Every row comes from one small tree of marks. The marks that hang from a mark follow it in brackets, in alphabetical order. Every link used is in the known rows. Which tree was each row made from?
Known rows
T{Z}: [ 12.1   6.4  -0.8   1.4   6.1  14.3   0.3   1.0  12.0   6.8 -12.3   3.3
   3.7  -2.5  10.6  -0.7   8.9  12.0   2.0   5.6  24.4  -0.5  11.4 -11.4
   9.0]
A{K}: [  9.5   4.1  -2.0  -6.7  -0.5  -2.7  19.0   0.9  -7.3  -7.7 -26.1   7.9
  -4.2  -1.6  14.3   3.0   7.5   7.7   1.3  21.9  -6.9 -11.3  -3.4  -1.6
   7.5]
A{K{D P}}: [ 26.3   1.5   0.2  -9.6   9.6 -15.7  18.6   0.8  -2.2 -17.6  -0.9  16.5
 -13.8   0.1  27.8  -5.0  -1.9   8.3 -15.1  36.1 -10.8   7.4  -2.8 -27.2
   2.5]
P{K{A D F{T}}}: [ 20.8   9.6   1.3  -4.3   0.3  47.0  11.0   1.9  -7.0 -32.3  38.8  31.7
   6.6   8.4 -20.1 -10.5  -0.1  20.8  35.3  25.6 -12.6   9.0  12.3 -41.5
   9.7]
K{A D F P X}: [ 35.8  -1.6   8.1  -5.4  19.9  -3.3   0.2   1.0   2.8 -22.4  54.5  13.8
  -5.3  25.7 -10.7 -21.4   8.4  20.1 -17.3  36.0 -21.6  14.7  16.8 -50.1
  15.6]
K{A D P}: [ 16.4   4.1   3.4  -4.1  14.7  -0.2  -7.5  -0.9   4.9 -10.9  31.6  14.2
 -10.7   6.7   0.3 -13.8  -2.2   4.4  -9.1  26.7 -13.0   7.9   4.9 -46.0
  19.3]
T{F{K{D}} Z}: [ 32.9  11.3  -8.3  13.6  26.3   6.7  10.9  -6.0  16.3 -15.2  -1.5  30.5
  -1.1  -6.9  22.4  -6.5   7.5  21.2   8.7   7.2  31.2  21.1  24.2 -19.7
   9.5]
K{F}: [ 22.2  -4.1   6.9 -15.6   5.4  14.7   5.9   0.3  -1.1  -3.1   2.4   9.1
  13.5  -1.9  -2.4   2.3   3.7  17.1  -8.4  24.5  -5.7 -10.3  -0.7 -19.9
   4.3]
F{K{D P} T{Z}}: [ 45.9  10.9   7.0   1.5   9.2  46.3  12.1  -6.1  10.7 -23.8  27.4  30.6
  -7.2  -6.9   8.0  -2.0  -1.4  22.0   2.5  28.2  17.9  38.6  16.7 -30.9
  -2.7]
K{A F{T} X}: [ 25.4   0.2  13.2  -7.4   3.5  43.9  11.9   7.3  -3.7 -23.5  39.4  11.1
   8.8  21.6 -29.5  -6.7  15.9  24.4   8.3  26.1 -12.4   5.0  22.3 -32.5
  19.1]
P{K{A D X}}: [  2.3  12.2 -13.2  20.9   1.4  10.9   0.9   2.9  -2.7 -19.2  20.5  24.3
 -10.9  28.4   0.9 -16.5   4.9   6.8  22.7   3.2 -15.0  -3.3  22.1 -33.9
  18.9]
F{K{D X}}: [ 21.4   6.9  -8.2  16.5  10.3   9.1   8.7  -5.7   3.3 -16.7  10.1  30.3
 -12.9  16.1  17.3  -3.9  -0.6  15.5  -2.7   9.7  -5.2   1.3  19.6 -23.4
   3.5]
P{K{D X}}: [ 11.7   8.5 -13.4  19.5  -1.6   7.5   6.9   4.4  -3.9 -18.9   4.8  26.0
  -4.9  19.6  24.5  -7.0   2.6  10.8  12.0   3.3  -5.8  -5.0  20.4 -27.0
   5.8]
T{F{K{D}}}: [ 25.3   5.3  -4.5   7.9  19.6   3.2   9.5  -6.1   2.5 -18.7  -2.2  34.6
  -1.1  -9.1  22.6   1.6  -0.2  16.2   3.6  13.1   6.6   7.3  15.3 -25.4
  10.2]
F{K T}: [ 22.2   7.3  10.5  -2.8  -4.9  55.2  11.8  -3.5  -4.8 -14.7   1.6  26.8
   3.4  -8.0  -7.2  16.7   1.0  12.8  15.7  17.8  -1.7   4.9   7.8 -13.3
   2.7]
F{T}: [ 14.9   3.5   9.7  -8.4  -7.5  42.0   6.9   4.9  -4.3  -9.6   1.4  12.4
   6.4  -3.5   9.9  11.7   3.9  12.6   7.2  15.8   3.2  -4.9   8.3 -24.0
  10.1]
T{F}: [ 16.2   1.5   5.6  -2.7  12.2   2.8   5.2   5.0  -0.9  -6.4 -14.7  10.3
   9.8  -7.2  17.9   5.8  12.9  10.7  -4.6   7.7  11.0  -6.8  10.0 -21.3
  19.9]
D{K{A P X}}: [ 15.1   0.1  15.4   1.2   9.6  15.3 -10.1   0.9 -17.2  -9.7  26.8   7.0
  12.5  19.4 -13.0 -10.5  15.5  11.0  -7.1  26.7 -14.3   5.4  18.9 -39.0
  40.5]
P{K}: [  4.2   8.2  -5.3   4.9  -9.0  22.9   4.1   3.2  -9.0  -4.1 -14.7  16.4
   6.9  -1.1   7.2   6.9   1.7   3.6  16.6   4.5  -3.4 -10.9   2.4 -11.4
   5.0]
P{K{A F}}: [  9.2   5.3  -0.6  -5.2   1.4  26.1   0.7   3.0  -6.9 -12.2  17.6  16.0
  11.8   7.3 -32.3  -7.2   7.6   9.9  24.0  17.7 -18.9  -4.2   1.6 -16.1
  11.8]
T{F Z}: [ 23.5   7.0   0.8   1.1  18.6   5.8   4.2   3.2  12.8  -2.0 -18.7   6.2
  11.6  -5.4  14.3  -2.2  18.1  17.7   1.4   3.1  34.3   6.7  20.0 -15.6
  19.9]

Write each row's tree
[ 37.0   6.6  12.1   7.6  20.2  10.9   4.7   3.3  -1.8 -22.9  25.8  19.6
  -3.5  12.1 -21.1   0.2  21.3  12.5  -3.0  18.6  -9.1  23.9  22.0 -24.3
  27.8]  T{F{K{A P X}}}
[ 30.5   5.7  -5.1  18.4  20.3  -0.6  12.0  -1.6   2.8 -23.0   4.7  33.2
  -5.6   9.6  23.8  -3.5   8.4  19.7  -1.3   9.8   7.2   8.1  30.8 -29.7
  13.7]  T{F{K{D X}}}
[ 26.9   6.8   8.8 -11.8   7.2  49.9   7.1   1.7   9.9 -14.9  30.0   7.0
  11.1   3.1 -30.5  -9.7  13.7  25.5  21.0  25.0  12.6  16.9  16.9 -25.5
  15.2]  K{A F{T{Z}}}
[ 21.2  13.7  -2.2  10.0  25.5  17.8   5.0  -3.9  15.8  -9.3   3.7  18.3
   3.8  -3.8 -22.6  -4.4  19.0  15.3  23.3   5.5  23.7  19.0  21.3  -6.4
  24.0]  T{F{K{A}} Z}
[ 45.0  -3.3  13.9 -15.0   8.3  -4.3  25.8   6.9  -9.2 -22.5   9.3   6.0
  -2.1  17.8  -3.8  -3.0  14.4  23.3 -21.1  45.0 -19.4   9.5   3.9 -12.8
   3.6]  A{K{F P X}}
[ 37.8   0.5  11.1 -12.9  -2.4  27.2  35.9   9.4 -11.9 -30.8   4.5  12.4
   2.2  14.8  -5.1   1.4  17.2  32.3   4.0  36.6  -9.9   3.4  14.5 -12.4
   5.3]  A{K{F{T} X}}
[ 32.1  10.3  10.2  -2.2   8.4  42.3   5.5  -5.3  -0.1 -29.7  47.6  32.6
 -10.9   0.2 -15.2  -2.2  -5.4  11.0  10.2  32.2 -13.4  27.3  10.3 -39.4
  11.9]  F{K{A D P} T}
[ 44.8  -2.2  27.0 -26.2  -1.4  45.1   9.5   5.4  -7.2 -18.5  29.9  11.2
  15.5  -3.9  -8.3   7.4   3.6  24.0 -12.6  40.9  -7.5  15.1   1.1 -34.2
   3.5]  K{F{T} P}
[ 39.3   5.7  11.1  -3.4   3.1  43.0  12.2  -4.8  -1.9 -26.6  28.5  36.4
  -7.7  -6.2   8.3   7.1  -7.2  15.0  -2.3  32.0  -5.9  26.0   7.7 -37.6
  -1.7]  F{K{D P} T}
[ -2.8  12.4 -12.8  10.8   3.4  14.4  -2.4  -1.4  -2.0 -13.7  14.6  25.5
  -5.8   9.8   0.7 -10.8  -3.3   1.7  27.1   4.9 -10.4  -4.1   8.5 -32.1
  14.7]  P{K{A D}}
[ 29.4  -1.6   2.6  -7.6   6.4  -2.8  28.1   5.0  -6.1 -18.3  -5.2   7.1
  -0.7  17.0  -1.0  -4.2  15.0  24.7  -5.9  31.7 -14.4  -5.6   8.5  -5.5
   3.6]  A{K{F X}}
[ 34.9  -1.4  14.5  -9.2  -2.1  41.3  17.0   8.9  -5.2 -19.7  21.3  11.6
  11.3  14.7  -4.8   1.2  14.2  28.8  -1.4  25.2  -4.3   1.3  19.8 -28.0
   6.9]  K{F{T} X}
[ 17.8   5.8 -10.6   9.5   7.4  10.4   6.7   2.8  -2.9 -25.3  33.9  24.5
  -0.3  28.0 -15.0 -19.9   7.9  18.1  18.7  16.2 -18.8   1.7  19.1 -36.5
  13.4]  P{K{A D F X}}
[ 46.6   8.4  12.2   1.9  20.5  16.4   9.7  -2.0  10.2  -9.1   0.9  18.2
   5.4 -11.4  -0.4   4.8  16.0  17.1  -5.6  19.6  25.6  32.2  14.4 -11.8
  11.1]  T{F{K{P}} Z}
[ 20.6   4.6   2.9   6.3  15.3  -3.9  -3.5   3.1   5.0 -16.8  37.9  13.8
 -13.7  24.9   3.5 -17.3   5.1   9.2 -11.5  22.3 -14.7  10.1  18.6 -47.1
  22.2]  K{A D P X}
[ 32.0   2.6   0.6   1.4  10.1 -18.4  22.2   3.8  -3.8 -23.0   5.9  15.6
 -18.2  17.5  28.4 -10.5   6.7  16.1 -18.6  33.6 -13.3   9.5  11.3 -29.6
   6.7]  A{K{D P X}}
[ 13.8   7.4  -7.7   0.1   8.0  12.5   4.6   0.0  -1.3 -22.1  27.5  28.4
   3.8  11.2 -15.7 -16.7  -2.6  13.4  22.5  21.6 -15.7   0.0   6.2 -32.7
  10.4]  P{K{A D F}}
[ 28.4  13.6   3.9   3.7   0.6  57.7  13.3  -5.1   8.2 -12.7  -0.6  20.5
   3.2  -7.1  -3.9   9.3   7.0  20.0  19.9  13.5  24.0  18.9  16.7  -5.3
   1.4]  F{K T{Z}}
[ 33.1  12.1   4.0  13.5   0.4  54.7  16.0  -1.4   7.4 -18.4   8.3  19.9
   1.2  11.4  -4.1   5.8  16.4  26.3  16.8   8.8  20.4  19.9  30.9  -8.4
   4.9]  F{K{X} T{Z}}
[ 16.1  10.3  -4.4  10.5  25.8   3.9   3.4  -6.2   5.7 -22.2  15.1  34.2
  -4.5  -0.1  -3.0  -8.9   2.8  10.7  14.4  14.9   0.1   9.9  18.0 -30.8
  23.2]  T{F{K{A D}}}
[  9.8   0.4  16.2 -10.0   9.0  18.0 -11.8  -3.0 -17.2  -3.7  20.0   8.5
  13.3   1.1 -14.0  -7.5   7.5   6.5  -3.3  30.3 -11.0   3.2   4.0 -38.9
  38.3]  D{K{A P}}
[ 22.6  -8.0  10.2  -5.4   9.2  16.6   1.4   1.0 -19.4  -7.7   7.8  11.3
  25.1  12.4   0.1  -7.5  13.7  27.5  -8.2  27.6  -5.3  -8.5  16.8 -30.3
  23.5]  D{K{F X}}
[ 44.1  12.4  15.0  -2.8   3.0  55.3  12.4  -2.8   7.3 -16.9  14.9  20.7
   2.1  -7.2  -9.8  10.2   7.7  19.0   6.5  25.5  16.3  35.1  12.0 -13.5
   0.5]  F{K{P} T{Z}}
[ 33.5  10.2   5.5   2.5  28.1   0.6   2.7  -4.7   5.5 -26.1  30.6  32.3
  -4.2  -3.4  -5.9  -6.6   4.6   9.5   0.0  24.6  -5.8  25.8  12.5 -37.6
  22.1]  T{F{K{A D P}}}
[ 29.2  -0.6  -5.9  -3.6  13.7 -14.2  27.3   3.8  -1.9 -26.5   5.2  16.6
  -7.1  18.8  18.2 -14.2   8.4  26.7  -7.1  33.6 -12.1  -1.9  13.5 -21.8
   1.0]  A{K{D F X}}
[ 22.4  -6.1  21.1 -21.1  14.1  20.8  -8.2  -2.6 -16.6  -9.8  33.8   9.9
  23.5  -0.8 -29.6 -10.8   9.5  17.0  -7.4  45.0 -17.8   7.6   1.6 -38.0
  32.1]  D{K{A F P}}
[ 28.9  -5.9  20.9 -11.7  15.2  17.4  -4.9   0.8 -18.9 -15.6  40.5   7.9
  19.2  18.0 -26.1 -14.7  18.0  21.0 -13.2  40.2 -18.7  10.3  15.9 -40.4
  34.6]  D{K{A F P X}}
[ 36.9  12.1   9.2   3.2  26.8  15.5   1.3  -2.4  11.6 -13.3  18.0  17.0
   3.4  -4.0 -24.8  -3.5  19.8  13.2   8.8  20.3  16.7  34.5  17.5 -14.1
  22.9]  T{F{K{A P}} Z}
[ 20.2  -0.5  -1.9   1.2  17.9   0.2   2.5   0.3   6.3 -18.9  38.5  16.1
  -5.2  25.2  -6.6 -21.6   6.7  21.2  -1.1  24.0 -15.2  -1.9  20.3 -41.6
  16.1]  K{A D F X}
[ 43.1  -5.7  16.7 -11.5   8.2   6.8   6.5   5.8  -2.4 -13.2  24.7   5.7
   4.1  15.6  -4.1  -1.2  12.4  20.4 -27.0  34.1 -13.2   8.5   9.4 -29.2
   5.7]  K{F P X}
[ 45.9  -3.5   5.9  -9.4  14.5 -15.3  25.5   4.0  -4.2 -30.5  20.1  15.4
 -11.1  17.5  13.3 -14.2   8.8  25.0 -22.1  46.1 -18.6  13.2   9.3 -30.7
   0.7]  A{K{D F P X}}
[ 26.8   7.9   8.4   7.1   8.7  18.7   0.9  -1.2   0.2 -17.0  29.6  17.8
  -9.4  18.9 -26.2  -1.2  11.2   5.6  -3.4  21.9 -20.0  17.3  13.3 -19.1
  17.0]  F{K{A P X}}
[ 15.7  -0.1  -2.0  -8.1  17.1   2.7   0.3  -2.5   7.1 -11.8  30.8  16.9
  -1.5   7.9  -9.5 -18.6  -2.4  16.2   1.3  29.1 -11.5  -3.9   6.5 -37.7
  13.9]  K{A D F}
[ 16.7   9.0   2.8   4.7  18.4  15.1   4.6  -2.6   1.3 -13.8   5.2  23.4
   4.0  -2.9 -19.0   2.8  12.6   7.1  16.3  12.0  -1.7   5.0  12.3 -12.6
  24.3]  T{F{K{A}}}
[ 27.2   5.0   9.9 -11.0 -12.9  57.5  16.6   6.9 -14.0 -22.6  10.6  22.2
  18.6  -1.5 -13.1   8.5   5.1  22.3  24.4  21.3  -6.6   3.2   4.9 -19.2
   0.6]  P{K{F{T}}}
[ 52.2   1.4  14.7 -15.5  12.0  35.0  10.9   0.2   9.7 -22.8  37.4  16.6
   6.9  -3.2   6.2 -10.2   3.4  32.1  -7.8  41.8  17.0  32.6  15.1 -45.1
  -1.1]  K{D F{T{Z}} P}
[ 47.8   8.5   2.6   7.0  28.4   4.8   8.3  -5.9  14.7 -20.5  11.6  28.0
  -1.8  -8.7  15.2  -6.1   7.4  21.2  -7.0  20.2  26.5  36.7  19.6 -28.8
   8.5]  T{F{K{D P}} Z}
[ 50.8  -2.1  23.1 -19.9  -0.6  25.9  34.7  10.0 -13.2 -33.5  20.8  10.7
   3.8  13.6  -7.6   2.3  16.8  28.8  -9.9  47.5 -16.6  20.1  10.8 -21.8
   4.4]  A{K{F{T} P X}}
[ 28.2   9.0   2.3  13.2  15.4  10.1   3.0  -4.6   3.5 -23.3  40.7  27.1
 -17.5  20.6 -11.1 -11.3   1.9  11.3  -5.6  24.7 -18.9  19.7  17.9 -35.5
  15.1]  F{K{A D P X}}
